What can hang from each mark
J_704: J_563 J_959
J_912: J_249 J_817
J_959: J_249 J_704
J_714: J_249
J_817: J_117 J_682
J_117: J_817
J_860: J_249
J_682: J_817
J_249: J_714 J_860 J_912 J_959

Known rows, with every way that one mark hangs from another
J_704{J_563 J_959{J_249{J_714 J_860 J_912{J_817}}}}: -.22  -.04  -.23  .15  .01  -.04  .07  .00  -.14  -.05  .02  .22  -.19  .46  -.01  .13  -.10  .13  -.06  .37  -.05
J_704{J_563 J_959{J_249{J_912{J_817{J_117}}}}}: -.21  .09  -.19  .14  -.10  -.11  .04  .05  -.15  -.08  .04  .11  -.08  .44  -.07  .09  -.08  .07  -.04  .34  .05
J_714{J_249{J_860 J_912{J_817{J_117}} J_959{J_704}}}: -.12  -.09  -.25  .11  -.02  .13  -.05  .02  .15  -.03  .05  .06  -.14  .62  .13  .02  -.07  .23  -.14  .42  -.17
J_249{J_912{J_817{J_117 J_682}} J_959{J_704}}: -.18  -.09  -.14  .06  .07  .09  .06  .07  .14  -.24  .09  -.09  -.03  .60  .11  -.01  -.08  .12  -.08  .44  .02
J_714{J_249{J_860 J_912{J_817} J_959}}: -.10  -.15  -.20  .13  .03  .14  -.09  -.01  .13  -.08  .04  .07  -.17  .57  .05  .07  -.04  .25  -.16  .28  -.13
J_714{J_249{J_860 J_912{J_817} J_959{J_704}}}: -.13  -.11  -.20  .13  .03  .13  -.07  -.01  .15  -.07  .03  .14  -.17  .58  .12  .02  -.05  .22  -.13  .37  -.17
J_860{J_249}: -.01  .07  -.14  .00  -.13  .04  .00  -.01  -.01  .04  .00  .04  .07  .04  -.04  -.02  -.02  -.04  -.04  .03  .06
J_682{J_817{J_117}}: -.08  -.05  -.02  .03  -.03  .13  .00  .01  .07  .00  .05  -.19  -.02  .19  .02  .02  -.08  .14  -.03  .10  -.04
J_704{J_959{J_249{J_860 J_912{J_817{J_117 J_682}}}}}: -.21  -.09  -.14  .06  -.11  .09  .04  .03  -.02  -.09  .01  -.02  -.06  .47  .12  .03  -.03  .18  -.07  .30  -.02
J_714{J_249{J_860 J_912{J_817{J_117}} J_959}}: -.09  -.13  -.25  .11  -.01  .13  -.07  .01  .13  -.04  .06  -.01  -.14  .60  .06  .05  -.06  .25  -.17  .33  -.14
J_249{J_714 J_860 J_912{J_817{J_117 J_682}} J_959{J_704}}: -.17  -.28  -.27  .05  .18  .18  .14  .04  .15  -.14  .08  -.03  -.15  .69  .22  .02  -.12  .22  -.14  .57  -.16
J_912{J_249 J_817{J_117}}: -.05  -.01  -.25  .00  -.21  .06  .00  .05  .06  .02  .16  -.08  .03  .47  -.02  .01  -.08  .02  -.07  .18  -.01
J_912{J_249{J_714 J_860 J_959{J_704}} J_817{J_117 J_682}}: -.17  -.18  -.34  -.05  -.14  .20  .08  .01  .12  -.09  .14  -.13  -.03  .68  .15  -.01  -.10  .19  -.14  .52  -.09
J_704{J_563}: -.03  .17  -.05  .06  .02  -.08  -.01  .01  -.13  .01  .05  .02  -.06  .04  -.12  .06  -.03  -.01  -.01  .07  .00
J_959{J_249{J_714 J_860 J_912{J_817{J_682}}} J_704{J_563}}: -.17  .17  -.17  .12  .08  .07  .12  .01  -.10  -.10  .08  .21  -.17  .56  .19  .00  -.09  .20  -.11  .47  -.13
J_860{J_249{J_714 J_912{J_817} J_959{J_704{J_563}}}}: -.14  -.05  -.33  .10  .04  .01  .09  .02  .04  -.12  .06  .21  -.04  .51  -.02  .05  -.13  .00  -.10  .43  .04
J_714{J_249{J_912 J_959}}: -.05  -.02  -.14  .09  -.04  .03  -.06  .00  .06  -.15  .00  .05  -.04  .37  .00  .03  .00  .16  -.11  .22  .03
J_959{J_249{J_714 J_860 J_912{J_817{J_117 J_682}}} J_704}: -.14  .04  -.18  .05  .01  .12  .15  .03  .01  -.07  .06  .10  -.09  .56  .29  -.06  -.08  .21  -.11  .47  -.13
J_860{J_249{J_714 J_912{J_817{J_682}} J_959{J_704}}}: -.14  -.09  -.27  .05  .00  .10  .11  .00  .11  -.20  .05  .08  .01  .51  .06  .00  -.08  .05  -.11  .41  .07
J_117{J_817}: .01  -.14  -.05  .08  .12  .08  .01  -.07  -.02  .04  .05  -.05  -.06  .15  -.02  .02  .05  .17  -.06  .07  .01
J_249{J_714 J_860 J_912{J_817{J_682}} J_959{J_704{J_563}}}: -.19  -.19  -.25  .11  .25  .14  .11  .01  .07  -.18  .09  .09  -.23  .67  .13  .08  -.13  .21  -.13  .55  -.15
J_249{J_714}: .02  -.11  -.07  -.02  .05  -.02  .11  -.03  .00  .00  .00  .03  .00  .02  .03  .02  -.02  .00  -.03  .10  -.01

Rows
-.15  -.01  -.29  .08  .02  .06  .10  .01  .03  -.19  .07  .09  -.02  .53  .00  .04  -.10  .04  -.12  .44  .06 => J_860{J_249{J_714 J_912{J_817{J_682}} J_959{J_704{J_563}}}}
-.17  -.20  -.27  -.02  -.09  .21  .04  -.03  .12  -.15  .12  .00  -.09  .63  .13  .02  -.07  .18  -.12  .43  -.08 => J_912{J_249{J_714 J_860 J_959{J_704}} J_817{J_682}}
-.11  -.32  -.20  .09  .20  .03  .10  .01  .12  -.21  .07  .10  -.11  .53  .01  .09  -.11  .10  -.10  .34  .02 => J_249{J_714 J_912{J_817} J_959}
-.13  -.34  -.27  .05  .19  .19  .12  .03  .13  -.15  .11  -.12  -.15  .67  .12  .07  -.12  .25  -.18  .46  -.11 => J_249{J_714 J_860 J_912{J_817{J_117 J_682}} J_959}
-.12  -.02  -.21  .10  -.06  .03  -.04  .02  .15  -.12  .04  .04  -.05  .57  .07  .00  -.04  .15  -.12  .40  -.04 => J_714{J_249{J_912{J_817{J_117}} J_959{J_704}}}
.02  -.19  -.18  .08  .23  .11  .13  .04  .01  .01  .03  .10  -.16  .31  .12  .05  -.09  .13  -.09  .18  -.16 => J_249{J_714 J_860 J_912}
-.16  -.17  -.35  .04  -.05  .11  .02  -.02  .06  -.03  .12  .20  -.16  .61  .05  .07  -.14  .12  -.09  .45  -.13 => J_912{J_249{J_714 J_860 J_959{J_704{J_563}}} J_817}
-.07  -.10  -.30  -.04  -.15  .21  .08  .02  .06  -.01  .18  -.21  -.02  .58  .08  .01  -.07  .17  -.15  .30  -.10 => J_912{J_249{J_714 J_860} J_817{J_117 J_682}}
-.07  -.34  -.18  -.02  .11  .10  .06  -.05  .06  -.01  -.03  .08  -.14  .19  .09  .06  -.08  .17  -.08  .29  -.13 => J_249{J_714 J_860 J_959}
-.09  -.01  -.04  -.01  -.07  .10  .03  .01  .08  -.07  .12  -.31  .03  .33  .01  -.01  -.01  .07  -.08  .16  .00 => J_912{J_817{J_117 J_682}}
-.04  -.26  -.20  .12  .25  .14  .10  .02  .08  .00  .09  .10  -.21  .49  .10  .08  -.11  .14  -.12  .22  -.20 => J_249{J_714 J_860 J_912{J_817}}
-.18  .25  -.12  .13  .04  .09  .04  .03  -.10  -.09  .08  .19  -.17  .54  .18  -.01  -.07  .19  -.08  .38  -.12 => J_959{J_249{J_860 J_912{J_817{J_682}}} J_704{J_563}}
-.14  -.24  -.27  -.01  -.08  .22  .03  -.04  .09  -.16  .13  -.07  -.09  .61  .05  .06  -.07  .21  -.14  .34  -.05 => J_912{J_249{J_714 J_860 J_959} J_817{J_682}}
-.11  -.38  -.31  .08  .21  .14  .11  .03  .13  -.06  .09  .02  -.18  .64  .11  .09  -.16  .20  -.15  .45  -.16 => J_249{J_714 J_860 J_912{J_817{J_117}} J_959}
-.08  .04  -.13  .04  -.03  .05  .14  .03  -.04  -.16  .09  -.02  .00  .49  .12  -.02  -.05  .17  -.13  .30  .06 => J_959{J_249{J_714 J_912{J_817{J_117 J_682}}}}
-.09  -.08  -.16  .12  -.02  .05  -.07  -.01  .12  -.16  .05  .05  -.09  .52  -.02  .05  -.02  .16  -.13  .25  .01 => J_714{J_249{J_912{J_817} J_959}}
-.12  -.14  -.30  .07  .03  .05  .09  .01  .11  -.12  .03  .19  -.01  .48  .05  .02  -.11  .01  -.09  .40  .03 => J_860{J_249{J_714 J_912{J_817} J_959{J_704}}}
-.17  -.24  -.29  .14  .27  .08  .10  .02  .07  -.09  .08  .23  -.26  .64  .11  .10  -.16  .16  -.11  .53  -.19 => J_249{J_714 J_860 J_912{J_817} J_959{J_704{J_563}}}
-.17  -.22  -.34  .11  .22  .07  .13  .04  .08  -.05  .10  .12  -.22  .68  .12  .08  -.19  .17  -.12  .61  -.20 => J_249{J_714 J_860 J_912{J_817{J_117}} J_959{J_704{J_563}}}
-.05  -.13  -.24  -.03  -.09  .02  .06  -.04  .03  -.05  -.03  .08  .05  .14  -.03  .02  -.06  .01  -.07  .24  .09 => J_860{J_249{J_714 J_959}}
-.15  -.14  -.42  .01  -.10  .09  .06  .02  .06  .03  .14  .06  -.11  .66  .07  .05  -.17  .13  -.11  .54  -.14 => J_912{J_249{J_714 J_860 J_959{J_704{J_563}}} J_817{J_117}}
-.14  -.05  -.19  .12  .20  .07  .01  .06  .00  -.08  .02  .20  -.21  .43  .11  .05  -.12  .15  -.06  .39  -.15 => J_249{J_860 J_912 J_959{J_704{J_563}}}
-.05  -.21  -.16  .09  .23  .19  .12  .02  .08  -.09  .11  -.05  -.17  .52  .11  .06  -.07  .18  -.14  .23  -.16 => J_249{J_714 J_860 J_912{J_817{J_682}}}
-.15  .13  -.21  .14  .10  .03  .11  .02  -.09  -.02  .06  .32  -.19  .54  .18  .01  -.12  .16  -.09  .46  -.16 => J_959{J_249{J_714 J_860 J_912{J_817}} J_704{J_563}}
-.20  .12  -.10  .08  -.15  -.13  .00  -.01  -.20  -.05  -.04  .15  -.06  .15  -.08  .08  -.03  .05  .00  .23  .07 => J_704{J_563 J_959{J_249}}
